Every row comes from one small tree of marks. The marks that hang from a mark follow it in brackets, in alphabetical order. Every link used is in the known rows. Which tree was each row made from?
(in the rows, 128 means zero)
Known rows:
U(X(H L(T) W(Q))): [124  69 127 101  86 125 175 128 140 116 113 191 119 110 149 139 139 173
 141 108 112 148 161 103 174 177 133 161 114 123 105 107 119 141 109 134
 128 157  80 148 143 152 119 151 159 103 138 112 120 106 149 188 154 133
 120 135 143 155 148 125 148]
X(H L W(Q(D))): [ 99 108 109 134 110 175 173 121 102 105 147 210 111 111 161 107 170 117
 135  99 122 147 122  90 175 147 121 136 167 154 119 150 135 153 164 116
 123 141 172 128 163 174 117 113 111 180 129 129 137 153 152 157 129 129
 104 161 112 124  95 114 161]
Q(D W(X(H L(T)))): [ 95 106 101 128  72 152 119 130 139 131 107 175 159 134 143  95 139 159
 128 127 152 130  92 111  89 112 165 121 163 122 150 125 106 125 137 172
 162  96 133 170 109 118 164 119 110 172 120 171 131 149 163 187 142 115
 148  85 129 116  85 132 108]
A(X(W)): [126 170 174 142 104 122 115 138 132 132 176 109 111  94  97 165 125 109
 109 129 111 121 136 156 105 122 127 132  78 130 132 119 160 150 112 101
  63 145 148 102 128 113 126 121 122 116 132 120 178  68 122  29 109 130
 175 118 143 146 147  91 119]
H(X(L(T) W(Q(D)))): [128 134 112 104 117 127 151 108 175 101 122 152 113 126 144 142 125 163
 170 121 101 114 142 138 153  86 131 181 129 168 142 144  98 105 125  90
 137  91 123 132  90 136 148 127  77 135 147 157  84 137 138 145 152 120
  86 159 121 104  97 133 150]
W(X(H)): [133 127 134 158 162 131  85 159  94 135 103  96 149 120 112 114 122  87
  90 149 152 172  97 110  95 155 132  92 155  92 121 108 131 132 142 164
 125 149 132 152 153  97  98 116 147 136 102  81 176 133 123 116  99 129
 161 122 118 136 146 134  81]
D(Q(W(X))): [156 177 141  91 184 107  98 128 136 143 162 109 115 112 115 119 115  98
 115  80 142 136 111 147 110  84  84 119 111 119 128 100 168 157 111 124
 184 140 150 127 111 112 182 117 142 148 110 119 150 119 123  74  99 100
 159 114 103 136 126 124 133]
A(X(H L(T) W)): [113  64 143 151  41 124 164 122 115 124 115 193 143  92 131 154 158 180
 125 157 110 128 123 143 119 163 164 131  83 109 141 119 135 143 124 139
  70 127 109 136 147 124 118 141 114 113 141 131 151  82 151 150 143 138
 163 116 162 140 142 128 124]
W(Q X): [149 137 118 132 201 107 111 137 120 132 149  44 132 145 112 129  92  61
 113 157 150 150 148 126 128 146 107 109 147 141 102 103 127 120 112 144
 146 162 129 119 126 114 111 145 142 122 116 107 118 129 107 107 111 120
 119 148 125 137 121 137 118]
L(T X): [103 123 134 176 147  79  88 106 138 170  89  12 159 135 108 134 112 110
 110 164 144 110 102 132 120 113 130 107 131  87 136  70 109 117 118 192
 102 120 108 133  93  79  96 144 143  96 130 120 141 106 111 136 113 150
 115  76 153 160 174 138  87]
D(Q(W(X(H L)))): [137 125 118  82 129 160 159 131 103 129 118 181 136 110 152 111 149 148
 109  96 153 142 103 129 105 129 110  81 129 120 117 126 144 161 121 116
 168 145 103 129 152 134 177 105 163 159 110 106 134 145 123 140 130 107
 163 125 114 107 127 143 155]
H(X(L(T) W)): [136 124 129 127 124 132 128 128 150 117 105 160 118 128 116 153  95 182
 150 132  97  95 140 156 127  91 143 156  98 134 140 150 110 125 138  70
  97 105  95 123 125 110 135 122 111 119 165 125 113 112 112 107 143 161
 105 127 155 112 149 134 114]
D(Q(W(X(L(T))))): [150 122 122  73 121 117 148 106 141 140 134 140 138 121 139 126 125 173
 133 109 146 108 118 159 120  93 125 133  95 123 117  99 137 146  97 121
 160 118  95 136  81 130 192 142 155 148 119 130 113 119 142 168 125 117
 156 103 134 146 131 148 136]
W(Q X(L)): [157 124  88 127 184 130 141 115 115 119 136  95  95 153 124 135 108 121
 141 137 144 126 169 125 125 134 129 114 135 146  93 147 119 112 110 129
 138 130 124 132 131 148 122 143 170 123 125 127 107 152 101 134 129 140
 121 156 123 113 130 139 131]
H(X(L W(Q))): [159 156 122 108 176 136 173 134 140 105 141 158  83 136 117 152 126 145
 152 110 102 117 168 135 158 112  88 146  88 158 120 165 115 117 141  42
 124 123 114  96 146 161 129 125 137 113 155 112 101 142 100  87 143 145
  98 187 132  93 117 131 162]
Q(D W(X(H L))): [ 95 155 115 133 114 163 123 146 123 119 130 179 127 126 140  78 158 122
 128  96 159 134  83 103  76 112 141 111 175 140 157 169 130 132 148 146
 148 121 168 144 146 125 167 114 114 181 128 141 139 173 144 133 137 116
 149 109 122  90  82 115 114]
T(L(X)): [129 150 146 170 147 122  61 110 103 172 116  28 129 167  85 133 100 113
 120 148 153  66 109 153 102 104 122  75 119  89 147 141 129  92 135 136
 136  93 151  99 106 103 108 127 145  90 131 140 125 151  99  88 119 144
  80  97 136 119 145 144 109]
D(Q(W)): [128 200 175 101 154 117 108 133 128 158 158 126 136 120 122 113 131  79
 115  67 130 135  87 139 150  71  72 118 117 117 124 114 176 175 135 123
 145 130 150  93 108 137 154  86 146 149 114 130 125 102 141  71  76 114
 157 113 130 165 133 122 137]
A(X(H W(Q))): [144 103 153 123 102  97 161 173 111 106 167 167 127  93 137 148 159  87
  86 137 115 169 145 122 144 184 114 131  97 135 115 103 150 139 126 152
 105 159 126 134 165 135 107 132 119 114 118  92 153 105 129  90 126 119
 166 148 116 150 128 120 150]
H(X): [128 203 161 149 177 126  60 155 133 140 100  54 150 151  96 136  88  86
 127 133 122 135 101 134 109  84 100 103 111 117 134 136 123 101 146 100
 102 109 119 128 134  80  82  95 122 122 137 111 125 101  83  53 105 147
 123 123 144 121 150 122  92]
U(X(H L(T))): [ 99 114 150 129  84 142 100 125 120 152  63 129 151 127 130 121 119 157
 139 128 124 136 122 107 106 149 162 102 126  97 130 114 109 127 114 167
  96 115  93 160 126 105  98 117 157 103 127 133 132  83 146 190 126 139
 142  97 170 137 159 127  94]
A(X): [132 179 173 151 129 110  79 142 125 142 114  59 133 120  91 139 109  89
 116 150 128 140 119 138  91 125 117  92  86 113 146 122 148 120 110 126
  75 105 150 122 122  84 100 121 124 105 128 143 153  71 113  53  99 130
 171 104 139 145 146 111  98]
U(X): [113 211 184 129 165 122  33 144 130 155 113  57 124 125  95 125  86  81
 123 100 132 129 124 117 101  95 113 102 104 116 122 118 141 130 121 149
  95 138 129 120 115  81 103 112 140 112 124 128 150  92 117  73  93 127
 141 100 158 153 159 100  83]

Which tree is each row?
[117  91 122 143 103 145 125 112 117 122 151 142 140 130 147 119 159 101
 122 132 142 114 112 123 138 134 122 133 171 112 153 140 134 116 152 151
 192 120 150 122 123 146 136 122  95 129 113 149 133 191 124 130 152 101
  80 134  99 123 104 128 175] : T(L(X(H W(Q(D)))))
[164  44  87 128 131 115 159 131 115 118  87 133 144 151 131 126 139 161
 139 180 140 153 152 114 140 188 163 104 144 114 105 100  99 122 120 192
 133 140  86 164 142 133 103 161 157 115 121 113 116 152 121 225 141 139
 129 143 127 140 129 163 119] : W(Q X(H L(T)))
[137 117 128 137 146 115 175 151  94 117 173 177 134 103 145 139 154  80
 103 124 129 161 113 105 184 175  89 124 149 115 105 117 153 168 162 141
 115 178 146 114 163 158  95 116 151 137 114  78 143 125 135 112 112 122
 130 154 131 165 140 118 135] : X(H W(Q))
[138 102 137 134  44 106 153 112 145 136 132 152 110 114 116 174 137 180
 134 148  95  92 145 157 119 132 172 161  74 128 141 133 137 139 112 119
  70 111 118 104 122 124 132 143 124 105 156 160 150  74 133 108 138 148
 147 105 154 140 158 109 118] : A(X(L(T) W))
[158  84 122 129 115 140 144 136 108 133 165 141 135 130 131 138 155 122
 112 142 142 103 139 136 164 167 110 102 125  87 133 137 147 120 150 144
 172 152 128 109 156 162 118 135 146  91 121 127 134 181 112 127 158 125
  96 141 120 131 139 149 156] : T(L(X(H W(Q))))
[137  99 126 119  76 137 192 142 110 107 155 203 115  97 142 145 190 133
 117 130 117 157 153 125 141 197 137 114 109 140 125 149 152 138 118  98
  96 140 136 125 178 167 121 140 147 124 135 108 150 120 115 121 144 130
 156 153 123 123 128 126 154] : A(X(H L W(Q)))
[135 103 144 155 104 135 107 132  89 142 133 136 127 132 119 140 135 131
 103 145 128  89  99 150 117 144 132  96 123  71 148 148 147 132 150 125
 152 130 131 104 149 137 115 111 115 101 130  95 163 165 110  96 144 128
 111 106 133 126 149 139 135] : T(L(X(H W)))
[115 168 123 113 162 171 155 119 158  99 141 157  92 123 153 125 130 129
 164  93 107 132 153 127 142  91 103 164 129 189 138 179 112 112 138  49
 134 105 144 103 123 153 145 112  99 141 148 143 102 146 113  94 143 126
  83 172 104  81  94 115 154] : H(X(L W(Q(D))))
[100 221 139 133 180 125  67 144 138 133 169  89 130 139 110  84 102  82
 110  89 156 109  92 118  77  73 136 142 153 144 145 125 139 133 136 147
 154 113 177 126  94 100 172 121  95 179 114 154 135 144 146  54 108  98
 153  93 129 108  91 107  92] : Q(D W(X))
[159  76  80 115 138 111 144 108 143 134 110  86 113 162 132 143 112 150
 142 170 143 116 155 134 137 143 148 135 125 127 102 101  98 109 103 165
 133 132  96 139 105 133 122 165 164 115 127 141 101 134 125 211 144 133
  98 131 129 134 148 163 110] : W(Q X(L(T)))
[129 164 123 123 165 113  84 127 141 121 130  44 130 155 134  90 108  76
 121 143 148 147 134 110  98 121 113 140 180 159 121 117 115 109 115 159
 159 127 167 146 123 116 130 122 101 146 106 141 122 154 124 116 101 115
 122 144 100 136 102 112 123] : W(Q(D) X)
[110  67  82 145 121 126 153 123 134 122  76 151 152 145 156 100 134 138
 132 171 138 153 115  93 118 170 168 129 175 129 127 120  83 106 128 192
 150 114 127 181 121 122 118 146 116 144 113 142 112 161 151 252 136 126
 108 141  95 113  95 147 140] : W(Q(D) X(H L(T)))
[147  51 114 121  49 115 209 134 136 119 130 202 128  96 151 163 184 175
 125 167 104 142 157 135 160 196 144 122  98 126 124 124 128 141 112 124
  98 132 100 150 154 149 121 165 128 109 137 126 142  93 149 180 152 125
 149 140 132 143 140 131 153] : A(X(H L(T) W(Q)))
[102  68 101 132  50 135 170 112 127 119 126 213 129 118 164 115 165 147
 145 137 113 144 120  99 187 151 141 161 183 132 133 123 120 149 162 163
 122 123 138 143 143 163 126 124 105 160 125 148 118 138 181 204 143 131
 108 154 128 163 101 128 133] : X(H L(T) W(Q(D)))
[163 102 111 108 137 123 159 123 165 123 129 148 121 132 125 173 110 167
 159 127 107 112 168 147 168 114 130 148 100 144 124 135  99 129 128  88
 127 119  91 120 110 147 135 129 129 105 144 129  91 120 116 133 154 142
  90 159 142 123 137 144 140] : H(X(L(T) W(Q)))
[142  69 113  88  97 138 159 121 135 133 113 188 152 112 148 119 148 166
 125 115 146 128 105 135 130 134 140 108 129 107 120  97 136 163 112 156
 178 125  91 159 112 130 178 136 167 145 110 122 122 128 149 194 130 109
 167 105 127 153 131 162 143] : D(Q(W(X(H L(T)))))
[106 198 114 121 129 152  97 118 141 123 151 137 115 149 119  96 118 130
 133  86 149 101 102 123  80  76 161 142 144 166 146 165 134 123 126 126
 143  96 177 117 106 126 178 117 109 160 134 166 127 156 140  91 129 108
 161  99 133  79  76 112 114] : Q(D W(X(L)))
[125 106  88 121 127 118 134  99 159 117 109  75 136 163 145 112 108 142
 157 158 137 126 135 116 121 117 161 169 173 160 113 110  90  92 103 162
 143  98 136 148  92 132 133 150 117 138 113 147  85 160 137 221 136 124
 111 140 104 123 109 133 129] : W(Q(D) X(L(T)))
[128 147 124 124 113 125 122 102 136 127 175  98 119 146 125 129 130 123
 127 118 133  59 121 133 150 104 108 142 150 138 158 147 131  96 137 117
 177 114 168  99  83 156 149 122  80 111 132 155 114 180 129 104 140 105
  76 128 109 120  93 127 158] : T(L(X(W(Q(D)))))
[116 102 124 146 157 118 169 141 109 124 164 119 137 118 141 133 156  87
  90 130 140 162 124 105 168 160  87 121 146 101 124 107 131 141 144 173
 138 176 113 129 165 145  99 137 142 113 120  93 163 149  97 120 141 123
 124 143 120 143 141 129 149] : L(X(H W(Q)))
[142 101  99 140 129 114 106  98 121 147  92  80 131 143 104 150  89 162
 134 176 135 112 124 140 103 130 171 119 111 116 109 109 105 123 107 150
 109 118 109 136 109 109 124 150 140 126 129 138 122 119 126 169 127 143
 127 102 145 140 149 144  88] : W(X(L(T)))
[137 139 127 151 150 121 103 129 133 146  68  94 141 151  97 148  93 166
 159 152 119 115 137 141 117  85 143 112 107 119 129 135 102  92 141  82
  89  65  92 137 117  91  98 115 158 110 148 140  91 111 106 137 131 156
  99 118 159 103 142 140  92] : H(X(L(T)))
[109 193 137 115 159 120 115 142 170 102 151 129 129 133 143 107 116  93
 143  89  94 142 122 129 141  91  91 170 139 175 140 134 134 108 148  75
 151 118 160 122 117 131 130 104  69 136 127 123 114 135 118  74 127 117
 105 164 101 122 104  99 144] : H(X(W(Q(D))))
[114 192 160 117 119 154 113 113 119 130 147 147  75 105 122 145 101 160
 148  72  97 112 149 131 107 103 129 142  88 143 122 154 146 149 115  80
  97 153 130  94 120 140 138 126 138 109 152 133 151 102 135  71 129 143
 133 115 155 125 150  86 114] : U(X(L W))
[113 129 151 161  75 146 127 137  78 138  92 139 140 106 113 136 162 114
 122 153 139 147 122 122 100 168 157  84 100 111 145 148 132 120 119 128
  81  97 123 128 165 110  89 115 134 137 135 130 162  99 112 129 127 146
 177 113 146 113 132 117 122] : A(X(H L))
[112 170 125 134 152 123 128 123 134 124 180 114 113 135 132 110 130  81
 118  93 104 147 120 111 170 113  91 162 157 162 125 129 144 146 151 119
 116 153 186  98 108 156 124 118  94 157 120 147 131 133 146  79 104 112
 110 150 115 159 104  95 137] : X(W(Q(D)))
